What can hang from each mark:
U: B
V: L R S
D: E S
E: D G P
S: D V
P: B E
L: G V
B: P U
G: E L

Every row comes from one small tree of marks. Brackets hold a mark, then the marks that hang from it, in alphabetical order. Every link used is in the known rows. Which tree was each row made from?
In the rows, zero is written as 128.
Known rows:
[V S]: [ 78 127 156 141 126 151 119  79 155 115 126 132 143 157 157 172 130 103
 111 134 111 151 112  82  82 124  77 118 144 171 153 139 118  96]
[B [P [E G]] U]: [ 77 142 160 156 113 159  81 138 134 107  87 150 149 148 127 152 101 149
 103 124 132 161 101  86  96 110  81 129 122 165 152 167  92  85]
[U [B [P [E D]]]]: [ 90 148 178 169 125 159 122  50 154 178 117 154 147 142 118 138 109 103
 120 128 142 148 109  78 101 140  94 137 132 151 144 158 135  70]
[U [B P]]: [ 77 139 175 165 125 161 130  78 167 110 120 145 130 129 124 119 118 103
 102 128  92 132 101  88  95 112  89 161 143 162 150 146 117  75]
[P B [E G]]: [ 65 130 167 138 116 142 104  72 171 113 113 145 157 167 154 143 123 143
  82 135 161 170 103  85  80 118  99 134 128 140 138 172  93  85]
[D E [S [V R]]]: [104 150 168 122 152 149  73  37 169 164 137 125 151 171 183 181 110 120
 126 138 117 134  97  75  94 122  80 138 138 163 147 131  92 122]
[L V]: [ 75 144 165 133 127 161 108  88 165  82 120 147 173 154 153 132 132 122
  90 132 114 154 106  80  87 157  93 126 147 170 145 156 110  94]
[E [D [S V]] [G L]]: [ 89 146 138 118 126 157 104  53 135 203 138 133 156 194 131 137 124 150
 126 127 120 150 116  88  89 116  79 117 154 122 146 153  84 109]
[D [S V]]: [ 83 144 148 130 123 142  93  73 156 148 132 126 147 175 171 153 121 122
 116 138 124 147 103  96  79 133  90 119 125 152 150 142  79 113]
[D E]: [ 89 142 178 132 116 160  99  54 162  78 115 133 147 173 161 163 122 128
  96 136  98 148 107  89  87 140  85 133 150 170 149 143 103 100]
[D [E P] S]: [103 139 194 130 119 158  91  81 140 160 107 140 132 137 169 154 122 114
 108 129 118 127 114  92  87 115  83 132 126 157 156 121  61 113]
[V [L G] R S]: [ 78 118 159 131 147 145 119  66 166  97 131 135 141 146 150 155 125  52
 133 125 139 136 111  39 108 114  60 131 186 165 140 145 163 103]
[L [G E] [V R S]]: [ 90 130 175 122 169 140 112  72 181 120 155 142 171 129 155 154 125  74
 117 130 128 143 104  59 104 156  73 137 163 195 139 154 161  95]
[G [E D [P B]]]: [ 93 123 196 130 109 140 122  67 148 169 128 148 149 137 143 126 120 105
 118 129 134 149 115  76  76 167  79 139 128 142 138 149 112 114]
[D [E [P B]]]: [ 91 130 207 127 115 160 113  66 153 122 102 141 146 134 166 163 120 107
  93 135 127 133 105  88  80 126  86 157 132 151 143 134  94 116]
[G [E P] L]: [ 88 130 187 147 128 148 148 103 149 101 132 151 144 140 137 133 120 142
 103 127 126 142 113  88  89  90  80 122 179 152 140 147  78 102]
[P [E [G [L V]]]]: [ 74 150 164 133 147 166 120  98 161  94 123 163 183 166 140 138 125 165
  84 128 159 162 103  80  96 108  98 115 177 148 138 175  91  74]
[V [L G] R [S D]]: [ 79 108 148 148 175 142 111  82 155 152 135 136 151 153 142 147 128  41
 149 130 128 138 115  30 110 117  58 127 188 154 141 147 167 107]
[D [E G P] S]: [ 96 137 187 125 121 165  68 107 143 166 108 141 134 150 149 148 125 142
  99 127 105 132 113  90  95 113  82 145 121 154 153 124  38 104]
[U B]: [ 73 140 175 146 138 149 124  62 170  99 127 142 142 153 139 112 132 113
  94 134  89 150 108  83  92 129  87 149 134 164 147 145 107  87]
[B P U]: [ 82 136 158 144  99 158 102 122 129  77  93 143 139 141 134 149 105 120
 107 123  92 149 107  86  85 121  71 139 123 171 157 153 116 104]
[L [G E]]: [ 82 131 171 134 131 135 120  87 173  78 135 133 150 153 146 134 127 103
  88 133 119 160 106  89  89 162  89 133 151 182 143 162 130  92]
[P B [E [D S] G]]: [ 86 130 152 136 111 145  93  41 153 217 121 139 150 169 154 115 123 126
 105 125 168 166 110  74  85 142  95 128 111 124 140 163  89  88]
[S D [V L R]]: [ 77 128 154 143 173 142  95  86 160 111 138 141 161 187 157 157 115  95
 160 139 108 144 105  36  92 127  65 122 185 142 137 154 120 122]
[S D]: [ 75 121 152 159 138 145 109 102 153 123 120 137 154 168 158 133 132 105
 109 139 102 164 108  74  82 138  82 118 146 159 151 155 108  99]
[S [D E] V]: [ 89 142 167 134 161 156  89  76 152 156 127 130 171 186 162 198 123 122
 123 146  95 152 100  88  82 160  91 124 150 161 149 148 101 116]
[S D V]: [ 77 133 154 148 149 145  98  96 154 132 131 133 175 187 159 171 125 115
 120 149 107 161 107  83  81 151  84 121 142 156 148 159 104 113]
[B P]: [ 78 132 165 159 110 154 119 108 152  87 114 140 134 136 134 146 110 111
  99 129 110 144  98  85  87 115  86 136 149 161 152 152 113  86]
[G E]: [ 83 131 169 143 121 136 117  89 170  72 134 137 145 162 155 137 124 133
 104 130  98 162 112  85  81 149  86 124 147 171 144 154 104  95]

Write each row's tree:
[ 83 134 168 143 113 138 123  25 159 160 116 145 162 164 158 149 120 102
 106 134 177 174 111  74  82 154  97 120 125 141 138 167 132  96] | [P B [E D]]
[ 86 124 187 132 105 151 125  64 138 175 109 146 153 143 146 133 125  88
 105 128 142 149 115  80  80 145  78 143 120 139 142 145 115 116] | [E D [P B]]
[ 95 140 155 145 109 144 108  45 147 193 119 142 151 168 165 129 120 114
 122 130 159 168 116  77  90 141  92  99 123 150 148 154  99  94] | [P [E [D S]]]
[ 84 125 193 134 126 135 118 115 159 100 125 143 153 141 136 136 124  95
  92 134 134 146 111  93  90 147  81 139 142 180 144 153 103 102] | [L [G [E P]]]
[ 70 142 160 121 130 150 111  79 164  58 129 134 159 177 129 171 124  87
 110 133 131 142 105  78  88 143  86 130 170 151 136 161 131 109] | [S [V [L G]]]
[ 98 156 165 123 137 157  80  48 155 157 129 124 149 180 176 184 119 126
 114 137 107 138 106 101  81 145  91 128 130 158 152 134  77 117] | [D E [S V]]
[ 95 145 149 125 119 145  92  42 143 192 133 128 156 181 163 157 122 108
 129 134 117 154 115  86  79 171  83 115 120 146 150 148  99 122] | [E [D [S V]]]
[ 91 140 173 160 107 152 118  62 146 156 111 148 148 149 137 154 104 106
 113 131 158 163 102  77  93 136  92 112 137 155 148 167 130  75] | [B [P [E D]]]
[ 83 132 163 121 160 150 104  59 172 113 136 138 176 135 157 161 129  54
 106 132 137 144 105  57 107 144  73 139 157 189 144 152 162  95] | [L G [V R S]]
[ 83 110 150 152 168 142 103  90 157 167 134 135 151 154 171 154 126  79
 145 140 109 154 113  47  98 118  61 121 160 162 151 140 131 104] | [V R [S D]]
[ 92 140 169 118 116 156  68  90 131 235 122 140 153 177 137 152 123 122
 124 132 124 141 119  88  88 148  75 128 111 136 148 142  54 118] | [E [D [S V]] G P]
[ 84 144 157 128 157 172 157  70 152 109 137 147 170 150 150 156 134 118
 110 126 131 141 114  76  94 107  82 115 184 163 148 146 128  91] | [G [L [V S]]]
[ 90 141 154 116 144 137 112  73 164 129 150 130 144 175 147 152 119 107
 127 125 133 135 109  82  82 155  86 125 164 147 135 154 107 112] | [D [S [V [L [G E]]]]]
[ 85 143 167 159 107 155 102 111 136  97  90 149 147 146 147 162  98 128
 111 126 143 157  99  85  93 112  84 122 125 177 154 162 111  93] | [B [P E] U]
[ 87 140 150 136 133 133  83  55 168 149 142 130 150 169 175 149 113 110
 131 137 121 141 104  69  87 116  77 130 136 156 148 141  86 118] | [D [S [V R]]]
[ 84 120 201 138 116 138 131 109 162 124 123 146 143 131 154 129 121 113
 101 133 133 144 105  86  75 132  81 147 138 148 138 146  92 105] | [G [E [P B]]]
[ 86 138 165 133 106 147 111  43 133 151  96 148 168 163 158 142 110 114
 119 127 155 177 115  75  75 154  79 120 102 154 143 167 136 114] | [P [B U] [E D]]
[ 87 136 147 118 151 140  99  63 168 128 141 130 148 162 154 147 113  74
 137 129 144 132 103  57  99 124  72 131 168 143 138 147 120 122] | [D [S [V [L G] R]]]
[ 71 144 178 161 140 159 102  96 167 133 119 155 143 140 111 133 111 132
  96 130 131 150 100  86 106 104  97 154 139 153 145 164  90  58] | [U [B [P [E G]]]]
[101 144 193 124 137 163 149  76 139 146 136 166 174 139 127 120 124 126
 118 123 132 145 119  74  91 143  79 119 175 146 139 154 109 104] | [G [E D P] [L V]]
[ 92 125 165 142 160 161 103  70 144 184 125 127 149 162 169 190 130  99
 129 139  94 143 117  74  90 144  77 119 153 169 156 131 122  99] | [V [S [D E]]]
[ 96 136 199 119 110 165 100  79 130 112  84 145 150 135 160 162 115 109
 108 127 112 140 116  88  82 132  73 153 113 159 147 133  96 129] | [D [E [P [B U]]]]
[ 90 141 163 128 160 158 152  71 159 115 152 148 166 150 149 152 130 135
 115 125 122 143 114  77  87 127  83 114 193 161 142 150 128  89] | [G E [L [V S]]]
[ 72 146 155 122 134 172 124  94 161  82 129 153 170 165 132 114 134 159
  84 126 114 153 108  77  97 114  88 131 179 148 142 167  95  84] | [E [G [L V]]]
[ 85 141 144 111 123 158  82  63 140 191 137 135 145 196 128 141 121 124
 142 124 107 144 117  65  86 152  76 118 149 118 140 151  84 114] | [E [D [S [V L]]] G]
[ 83 143 166 131 163 161  62  92 150 159 126 129 167 199 149 194 127 142
 115 148  85 151 100  87  88 157  89 131 147 150 147 155  81 103] | [S [D [E G]] V]
[ 99 141 151 126 134 139  86  26 153 204 141 128 156 172 163 144 112  96
 146 135 121 149 109  63  90 146  73 121 127 148 146 145 111 123] | [E [D [S [V R]]]]
[ 86 132 143 135 108 150  82  70 145 191 125 135 135 177 138 108 130 126
 113 123 104 155 123  77  89 146  76 125 119 141 151 147  83  97] | [E [D S] G]
[ 80 143 154 140 127 158 121  57 144 147 121 152 168 188 132 134 122 154
 108 126 157 175 114  75 100 111  85 105 171 139 140 175 106  82] | [P [E D [G L]]]
[ 87 128 145 148 192 161 138  77 154 169 149 148 182 148 164 142 129  94
 144 133 125 142 113  42 102  97  67 118 196 155 148 147 141 103] | [G [L [V R [S D]]]]
[ 82 128 201 120 120 163  85  91 152 131 106 144 148 143 149 151 126 128
  86 134 116 134 106  89  86 120  85 162 130 144 142 141  73 105] | [D [E G [P B]]]
[ 90 139 190 127 165 171  95 105 136 147 117 146 159 169 154 197 119 102
 151 139 110 132 110  66  85 139  79 123 172 137 142 138  84 129] | [S [D [E P]] [V L]]
[ 79 146 182 176 137 155 126  81 170 123 118 154 141 133 124 141 108 108
 104 130 135 143 100  85 105 102 100 146 140 162 145 156 116  65] | [U [B [P E]]]
[ 83 142 164 135 151 158 138  63 169  79 135 154 176 145 154 117 122 122
 104 128 128 146 103  56 104  98  77 132 192 161 140 156 123  96] | [G [L [V R]]]
[ 86 143 159 142 109 164  79 101 122 160  90 156 155 151 117 149 101 138
 121 123 131 169 116  77  94 139  75 121 111 157 152 173 112  87] | [B [P [E D G]] U]
